Each row comes from the steps of one walk. Every step used is in the known rows, and no mark comes twice. Write the walk behind each row, first mark first.
Known rows:
besak, kavi, pepuv: [-0.466 -1.226  3.037  1.271  1.856 -2.730 -1.919  4.908 -4.676 -2.474
  2.472 -1.403  0.098  1.800  0.271 -1.212  2.865 -1.168 -2.563 -2.032
 -0.428  1.202 -0.021]
kugebas, besak, kavi: [-1.867 -1.225  0.854 -0.979  4.580 -3.300 -2.389  1.505 -3.925 -4.751
  2.564 -1.009 -0.319  2.449  0.264 -2.056  3.502 -0.438 -1.539 -2.581
 -1.221  0.536 -0.114]
lugi, tonumor: [ 0.341 -1.470 -1.404  0.627  1.367  0.976 -5.819 -0.359 -4.606 -2.191
  3.246 -0.210  2.614 -0.289 -2.400 -0.191  0.867  0.498 -1.741 -0.029
 -0.520 -1.398  0.596]
tonumor, fusim: [ 0.453  0.898  1.917 -0.157  2.189 -0.268 -1.720  2.930 -3.072 -2.958
  0.237 -0.526  1.880 -0.767 -1.898 -2.310  3.147  0.307  0.417 -1.176
 -1.545 -0.311  1.822]
lugi, tonumor, zezu: [ 0.319 -2.201 -2.572 -1.278 -0.541  1.820 -5.436 -0.118 -4.308 -1.991
  4.006  0.029  1.868  0.075 -4.512 -0.536 -0.141 -0.960 -2.436 -0.614
 -0.407 -2.804  0.325]
fusim, kavi, besak, kugebas: [-0.316  1.840 -1.174  1.588  4.006 -4.264 -1.036  3.280 -4.798 -3.148
  4.819  2.659 -0.083  0.389 -2.148 -1.469  3.290 -0.088 -2.405 -4.106
 -1.780 -0.795  2.618]
zezu, tonumor, fusim, kavi: [-0.120  2.011  1.028 -2.028  2.877 -2.243 -1.191  4.957 -3.479 -3.326
  1.024  1.065  1.544  0.476 -3.290 -3.010  1.859 -0.170 -3.122 -2.598
 -1.780 -0.889  2.301]
fusim, kugebas, besak, kavi, zezu, tonumor: [-2.014  2.380 -3.607 -2.447  6.174 -5.376 -1.908  4.851 -4.927 -3.368
  5.120  1.022 -1.333  5.678 -0.561 -3.222  2.084  0.274 -4.481 -3.419
 -1.990  0.984 -0.422]
fusim, kugebas, besak, kavi: [-2.499  0.722 -0.718 -0.553  6.528 -5.004 -2.122  1.360 -4.091 -3.648
  3.506 -0.309 -1.608  3.351  1.103 -2.337  4.702  0.925 -2.760 -2.870
 -1.662 -0.426 -0.204]
zezu, tonumor: [-0.027  1.258 -0.719 -0.523  1.360 -0.449 -4.348  3.066 -3.288 -2.935
  2.131 -0.005  2.658 -0.015 -2.427 -0.594  1.275 -0.327 -0.465 -1.648
 -0.099 -0.599 -0.377]
lugi, kavi, fusim, kugebas: [-1.474  1.645 -0.736 -1.291  3.797 -2.984 -2.260  2.195 -4.622 -2.535
  4.764 -1.457  0.656 -1.569 -1.323 -0.326  4.423  1.872 -1.367 -1.034
 -1.334 -1.350  0.037]
zezu, tonumor, fusim, kugebas, besak: [-1.286  4.911 -1.971 -2.723  4.567 -3.823 -1.291  3.833 -2.584 -3.913
  1.952  1.667 -0.318  3.516 -1.398 -2.792  4.355  0.871 -1.002 -2.265
 -1.699 -0.894  0.856]
pepuv, kavi, fusim: [-0.425  0.579  1.763  0.575  1.326 -0.007 -4.594  1.484 -4.618 -4.026
  3.776 -1.508  1.376 -2.696 -3.668 -0.553  4.118  1.269  2.945 -1.283
 -2.130  0.252  0.145]
tonumor, fusim, kavi, zezu: [ 1.195 -0.382  0.783  0.130  4.558 -1.875 -0.103  5.337 -4.537 -1.998
  1.337  0.364  0.975  0.705 -3.850 -4.609  1.558 -0.313 -3.135 -3.094
 -3.058  1.108  3.212]
pepuv, kavi, besak, kugebas: [-0.535  3.170 -0.438  1.784  1.989 -2.677 -2.917  2.643 -6.151 -4.786
  6.414  1.771  0.305 -0.454 -2.416 -0.747  3.914  1.203  0.810 -3.198
 -2.102 -0.253  1.905]
tonumor, lugi, kavi, besak: [-2.420  2.112  0.151 -0.689  4.542 -3.405  0.156  1.962 -6.150 -6.125
  2.982  0.875  4.016 -0.488 -2.187 -2.513  2.561 -0.614  0.445 -2.853
  0.175 -0.402  1.035]
kugebas, besak, kavi, fusim: [-2.616 -0.267  0.952 -2.057  3.280 -3.303 -2.467  2.034 -3.405 -4.540
  3.104 -1.114 -0.936  1.968 -0.421 -1.336  4.828 -0.102  0.608 -1.740
 -1.337  0.825 -0.572]
pepuv, kavi: [ 0.220 -0.268  1.643  1.783  2.466 -0.128 -4.511  1.017 -5.170 -3.928
  3.263 -1.257  2.141 -1.983 -3.061 -1.289  2.697  0.945  0.641 -2.278
 -1.963 -0.068  0.816]
kavi, besak, kugebas: [-0.357  2.593 -1.668  1.353  2.159 -2.538 -2.014  2.831 -4.247 -3.335
  4.554  2.013  0.472  0.308 -1.283 -0.366  3.452  0.044  0.497 -2.751
 -1.031 -0.421  1.485]
tonumor, lugi, kavi, besak, kugebas: [-2.205  3.696 -2.031 -1.513  3.146 -3.834  0.413  3.057 -6.017 -5.186
  5.149  2.304  2.427 -0.543 -1.005 -2.348  3.069 -0.139  0.075 -3.109
 -0.119 -0.885  1.975]
lugi, kavi, besak: [-1.169  0.736  0.577  0.067  3.887 -3.710 -1.370  2.374 -6.175 -5.288
  4.281 -0.382  2.309 -0.615 -2.201 -0.515  2.206 -0.279 -1.655 -2.621
 -0.671 -0.282  1.048]
fusim, kavi: [ 0.384 -1.688  0.912  1.660  4.242 -1.653 -2.730  2.082 -3.918 -2.377
  1.976 -0.400  1.647 -1.162 -2.635 -2.014  2.054 -0.211 -2.456 -3.004
 -1.345 -0.564  1.466]
kavi, pepuv: [ 0.986 -0.960  1.607  2.763  1.291 -0.961 -2.248  4.198 -3.532 -1.738
  1.435 -1.057  1.567  0.299 -1.526 -0.574  2.578 -1.381  0.070 -1.746
 -0.298  1.137  0.098]

Write each row's walk:
[-0.823  3.905  1.017 -1.375  3.947 -4.241  0.069  5.499 -4.715 -5.064
  2.112  2.812  1.407  2.069 -4.029 -2.798  2.361 -0.826 -2.583 -3.316
 -2.094 -0.728  2.670] -> zezu, tonumor, fusim, kavi, besak
[-0.444  2.791 -1.698 -0.949  2.619 -0.272 -2.911  3.789 -6.176 -4.632
  3.816  1.213  3.784 -0.010 -4.602 -4.351  0.568 -0.136  1.001 -2.919
 -1.350  1.205  0.281] -> pepuv, kavi, zezu, tonumor, lugi
[-2.620  5.891 -3.314 -3.488  2.166 -4.098 -0.018  4.485 -5.886 -5.651
  5.845  3.160  2.849  0.681 -1.690 -1.853  2.138 -0.270 -0.896 -3.275
  0.433 -1.413  1.462] -> zezu, tonumor, lugi, kavi, besak, kugebas
[-1.540  1.903 -1.864 -0.137  4.768 -3.217 -2.491  1.328 -2.466 -3.106
  3.029 -0.138 -0.654  1.262 -1.369 -1.122  5.743  1.119  1.629 -1.617
 -1.742 -0.109 -0.654] -> kavi, fusim, kugebas, besak
[-0.427  4.802 -0.836 -1.898  3.023 -2.119 -1.878  4.095 -3.038 -2.559
  1.911  1.217  0.952  1.218 -1.781 -2.258  3.517  1.359 -1.756 -1.309
 -1.562 -1.464  0.951] -> zezu, tonumor, fusim, kugebas
[-1.818  0.705  0.430  0.862  5.343 -5.860 -0.598  4.068 -4.401 -3.012
  3.673 -0.273 -2.291  4.769  1.401 -1.986  5.145 -0.359 -3.301 -3.007
 -1.227  1.040 -0.465] -> fusim, kugebas, besak, kavi, pepuv
[-0.482  4.158 -2.262 -3.894  4.404 -3.606 -0.343  6.518 -5.671 -2.567
  4.539  0.389  0.960  1.839 -2.577 -3.329  1.378  1.196 -5.021 -2.281
 -2.301 -0.063  1.564] -> lugi, kavi, zezu, tonumor, fusim, kugebas
[ 0.564  2.033  2.125 -0.542  1.780 -2.837  0.211  7.841 -3.776 -2.672
  1.229  1.042  0.695  2.119 -3.052 -2.547  2.424 -1.604 -3.547 -2.719
 -1.332  0.690  2.202] -> zezu, tonumor, fusim, kavi, pepuv
[-0.095  2.473 -0.987 -4.191  2.426 -1.963 -0.837  6.697 -5.652 -3.659
  3.328 -0.221  2.223  0.791 -3.516 -3.067 -0.106 -0.258 -3.597 -2.095
 -1.707  1.054  1.960] -> lugi, kavi, zezu, tonumor, fusim
[ 1.157 -1.267 -1.166 -0.850  3.512 -0.621 -2.219  3.301 -5.809 -1.755
  3.142  0.949  1.325  1.812 -4.556 -3.862  0.286  0.177 -5.248 -1.551
 -2.990  0.138  3.518] -> lugi, tonumor, fusim, kavi, zezu
[ 0.442  0.046 -0.054 -1.245  1.155  1.103 -3.949  1.072 -4.296 -2.650
  2.081  0.167  2.222  0.042 -2.519 -1.553  1.796  0.873 -1.690  0.459
 -1.554 -1.448  2.029] -> lugi, tonumor, fusim
[-1.999  1.788 -1.461 -3.047  3.339 -2.035 -1.822  4.847 -5.318 -3.723
  2.776  1.121  2.591  2.273 -1.788 -4.420  0.336 -1.091 -1.735 -2.539
 -0.351  0.907 -0.049] -> besak, kavi, zezu, tonumor, lugi
[-0.481  4.489 -3.482 -2.552  5.445 -3.801 -0.572  5.591 -3.628 -3.193
  2.843  1.824 -0.514  4.815 -2.545 -4.053  2.917  0.446 -1.792 -2.788
 -2.565  1.043  1.007] -> kavi, zezu, tonumor, fusim, kugebas, besak
[-1.679  2.042 -0.844 -2.333  6.833 -5.181  0.403  4.679 -4.765 -3.452
  3.044  0.543 -2.247  5.061 -0.149 -5.016  4.287  0.787 -3.429 -2.888
 -3.477  1.182  1.539] -> tonumor, fusim, kugebas, besak, kavi, zezu
[ 0.354 -1.443 -0.973 -0.484  3.785 -1.641 -2.116  3.792 -5.965 -2.661
  4.193 -1.788  2.343 -0.591 -2.796 -2.211  0.169 -0.065 -2.985 -2.488
 -1.274  1.192  0.885] -> lugi, kavi, zezu
[-0.458  2.234 -2.900 -1.290  2.685 -0.263 -2.066  4.367 -4.292 -3.115
  1.847  1.469  4.038  0.842 -3.375 -3.839  0.154 -0.957  0.765 -2.298
 -0.092  1.062 -0.113] -> kavi, zezu, tonumor, lugi
[-1.786 -0.414  1.973 -1.293  1.868 -1.698 -3.264  2.698 -3.791 -3.214
  3.160 -1.553  0.340 -0.273 -0.775 -0.804  3.862  0.242  0.228 -0.859
 -1.277 -0.006 -0.246] -> besak, kavi, fusim
[ 0.751  0.053 -1.894 -0.090  3.948 -2.188 -2.540  5.355 -4.669 -1.994
  3.235  0.673  1.948  1.402 -4.344 -3.003 -0.497 -0.851 -4.132 -3.590
 -1.528  0.931  0.992] -> fusim, kavi, zezu, tonumor
[-3.128  3.712 -4.106 -3.309  6.874 -5.341 -0.528  4.266 -4.927 -4.336
  3.782  2.124  0.286  5.509 -0.582 -5.321  2.404 -0.154 -2.372 -3.549
 -1.198  0.782 -0.644] -> fusim, kugebas, besak, kavi, zezu, tonumor, lugi
[ 0.679  2.571 -0.973 -2.398  1.762 -0.721 -1.836  6.431 -3.784 -2.730
  1.658  0.735  2.078  1.629 -3.615 -3.256  0.746 -0.413 -1.095 -1.771
 -1.910  1.082  1.593] -> kavi, zezu, tonumor, fusim
[-0.243  1.380 -2.399 -1.028  4.529 -2.020 -1.283  5.134 -4.903 -2.964
  2.108  1.981  3.355  1.185 -4.386 -5.067 -0.183 -1.261 -2.319 -3.723
 -0.759  0.679  1.063] -> fusim, kavi, zezu, tonumor, lugi
